Each row was made from one small tree. Brackets hold a mark, then the marks that hang from it, in alphabetical order. Every link used is in the known rows. Write each row's tree.
In the rows, zero is written as 128.
Known rows
[lume [bivazi [vagap lisup]]]: [ 99 146 129 112 123 100 122 130 126 114 129 131 155  71 122 134 201 148
 128 124 134 147 121 134]
[lisup [vagap bivazi [gumil refop rurim]]]: [112 140 128 195 164 211 132 132 117 149 132 131 144  97 116 130  52  75
 134 139 129 135 134 126]
[refop [gumil rurim [vagap [bivazi lume]]]]: [ 94 143 124 192 173 155 110 131 135 106 120 137 135 140 120 131   4 116
 135 118 128 121 150 115]
[bivazi [vagap [gumil refop] lisup]]: [105 133 128 119 144 154 117 124 136 147 126 133 161  62 126 132 140 119
 126 124 131 139 126 123]
[fubito [lume bivazi]]: [117 141 130 127 139 111 120 132  72 116 121 124 131 107 109 129 132 163
 135 127 127 144 136 138]
[sudu [rurim [gumil vagap]]]: [138 129 120 160 159 138 114 139 139 117 142 139 143 171 114 128  87 123
 106  85 112 129 109 125]
[gumil refop rurim vagap]: [140 137 129 178 168 184 122 133 114 144 127 136 139 153 120 126  76 106
 134 105 130 133 159 125]
[refop [gumil rurim [vagap bivazi lisup]]]: [107 145 127 179 164 166 114 131 130 107 126 136 151 120 120 130  75 148
 131 109 127 137 145 127]
[bivazi [vagap [gumil refop rurim]]]: [115 136 128 169 150 186 127 128 119 145 125 145 150  79 119 129  84  98
 131 137 137 142 145 121]
[fubito [lume [bivazi [vagap lisup]]]]: [ 95 149 130 112 132  95 113 130  83 117 119 132 160  70 106 132 200 156
 133 118 131 147 125 135]
[vagap [bivazi lume] lisup]: [ 82 135 125 138 147 115 115 119 154 129 123 124 145  93 128 135 125 119
 132 139 124 107 125 120]
[sudu [rurim [gumil refop [vagap bivazi]]]]: [112 137 120 201 177 183 113 142 134 140 150 133 136 145 110 132  61  96
 109 105 113 129 122 125]
[lume [bivazi [vagap [gumil rurim] lisup]]]: [102 147 131 140 140 134 123 127 121 112 126 143 166  48 119 133 140 158
 131 132 134 154 131 134]
[vagap bivazi [gumil refop rurim] lisup]: [103 137 130 181 165 201 126 121 127 149 130 135 153  59 122 132  81 130
 132 149 128 134 148 129]
[lume [bivazi [vagap [gumil refop] lisup]]]: [100 144 131 119 145 142 118 128 122 136 130 129 158  42 121 136 143 146
 128 129 133 154 129 134]
[fubito [lume [bivazi [vagap [gumil rurim]]]]]: [101 150 129 156 147 136 119 129  66 113 116 142 151  64 101 130 102 147
 138 129 134 156 138 133]
[sudu rurim]: [136 126 124 126 124 129 128 144 143 116 137 140 149 145 129 132 132 130
 105 123 128 118 132 126]
[vagap bivazi [gumil rurim] lisup]: [100 136 129 169 151 166 125 120 131 128 127 136 151  65 123 132  96 143
 130 142 127 133 131 130]
[gumil refop [vagap [bivazi lume] lisup]]: [ 88 141 125 155 177 148 104 124 145 148 126 121 146 122 123 136  89 100
 133 107 124 109 140 117]
[gumil rurim [vagap [bivazi lume] lisup]]: [ 92 144 126 175 173 139 109 122 144 125 121 136 153 126 118 133  85 110
 136 109 125 109 141 117]
[refop [gumil [vagap bivazi]]]: [105 140 126 160 152 147 114 136 126 109 130 124 122 139 121 131  53 134
 127 104 126 137 131 127]
[bivazi lume vagap]: [ 95 135 125 125 131 100 116 125 145 125 119 135 141 113 125 132 126  88
 129 127 132 115 123 112]
[refop [gumil rurim vagap]]: [138 137 127 165 159 161 119 136 120 105 122 140 138 157 123 125  46 142
 131 101 130 140 149 125]
[rurim [gumil refop [vagap bivazi]]]: [103 139 123 202 181 183 113 124 121 152 141 121 115 128 109 129  57  96
 131 109 113 139 118 127]
[fubito [lume [bivazi vagap]]]: [ 99 149 128 127 128 102 117 133  74 116 121 130 141  89 104 131 163 138
 133 123 133 149 128 134]
[fubito [lume [bivazi [vagap gumil]]]]: [ 95 147 128 121 136 111 113 130  74 115 118 130 142  67 104 131 119 151
 133 120 131 155 120 135]

Which tree is each row?
[ 87 138 121 188 179 132 105 118 141 130 131 123 117 138 111 130  39  95
 133 107 110 120 104 117] -> [rurim [gumil [vagap [bivazi lume]]]]
[ 91 131 125 117 156 135 109 120 152 147 118 133 164  66 126 134 108 105
 128 128 131 120 127 113] -> [bivazi lume [vagap [gumil refop] lisup]]
[138 139 129 162 172 176 119 128 125 146 126 138 158 136 121 127 115 123
 133 101 128 130 155 126] -> [gumil refop rurim [vagap lisup]]
[ 93 146 129 106 139 104 110 126  84 115 117 130 161  49 106 133 158 169
 131 115 128 153 117 135] -> [fubito [lume [bivazi [vagap gumil lisup]]]]
[ 97 143 130 107 131 110 117 126 127 114 127 131 157  49 121 134 158 160
 127 122 131 152 114 135] -> [lume [bivazi [vagap gumil lisup]]]
[ 79 133 125 133 154 125 112 116 154 130 121 125 145  70 128 135  80 132
 129 137 122 113 117 120] -> [vagap [bivazi lume] gumil lisup]
[133 130 124 173 178 172 115 125 121 150 136 125 123 146 114 125  68 109
 131  98 112 141 120 127] -> [rurim [gumil refop vagap]]
[134 129 130 168 159 196 131 126 118 147 126 139 140  95 124 127  53 124
 133 143 131 137 153 127] -> [vagap [gumil refop rurim]]
[103 133 128 106 129 122 118 124 141 127 123 135 160  69 125 131 154 132
 124 116 129 136 111 125] -> [bivazi [vagap gumil lisup]]
[ 93 140 125 182 162 161 124 126 137 128 121 134 147 108 119 132  34  75
 134 137 125 116 121 115] -> [lisup [vagap [bivazi lume] [gumil rurim]]]
[ 93 135 126 138 150 129 115 118 149 123 112 147 172  71 124 132 106 117
 132 128 131 121 128 113] -> [bivazi lume [vagap [gumil rurim] lisup]]
[ 91 135 125 110 133  93 113 123 155 125 117 135 161  95 127 134 165 104
 126 122 130 113 118 114] -> [bivazi lume [vagap lisup]]
[103 137 127 186 147 175 129 124 121 127 130 137 132  84 119 130  56 125
 132 146 129 135 135 128] -> [vagap bivazi [gumil rurim]]
[ 91 136 126 195 174 189 121 120 132 147 123 134 137  80 121 133  10  96
 137 159 128 118 154 117] -> [vagap [bivazi lume] [gumil refop rurim]]
[112 136 127 157 135 153 127 126 124 123 123 145 149  87 120 128  97 113
 130 130 134 140 128 122] -> [bivazi [vagap [gumil rurim]]]
[ 89 138 121 199 193 165 105 120 136 151 133 121 120 130 111 132  25  82
 134 115 111 121 121 116] -> [rurim [gumil refop [vagap [bivazi lume]]]]
[109 146 128 191 174 190 118 127 124 147 130 134 152 116 117 132 104 111
 134 112 128 129 153 127] -> [gumil refop rurim [vagap bivazi lisup]]
[133 138 129 150 158 145 118 127 130 124 124 139 158 143 122 127 129 138
 131  94 127 130 141 127] -> [gumil rurim [vagap lisup]]
[ 89 141 124 158 159 121 107 125 141 127 123 123 125 147 121 133  64  96
 132 104 123 110 126 116] -> [gumil [vagap [bivazi lume]]]
[139 132 129 168 160 200 133 132 117 149 126 136 151 116 121 127  63  88
 131 127 129 136 136 124] -> [lisup [vagap [gumil refop rurim]]]
[ 97 133 129 148 155 176 120 121 133 152 131 123 144  61 125 134  99 133
 128 138 126 132 131 130] -> [vagap bivazi [gumil refop] lisup]
[105 136 120 172 166 144 109 136 149 120 146 135 155 134 112 133 115 128
 106  93 109 126 104 128] -> [sudu [rurim [gumil [vagap bivazi lisup]]]]
[136 129 121 155 178 164 111 138 145 140 143 138 163 146 115 130 112 126
 105  89 112 129 121 126] -> [sudu [rurim [gumil refop [vagap lisup]]]]
[137 133 128 155 146 166 133 130 122 126 124 137 149 125 121 126  77 101
 132 121 126 135 120 125] -> [lisup [vagap [gumil rurim]]]
[ 89 139 125 154 144 126 122 129 143 130 124 122 135 134 123 134  94  65
 132 128 124 108 112 115] -> [lisup [vagap [bivazi lume]]]
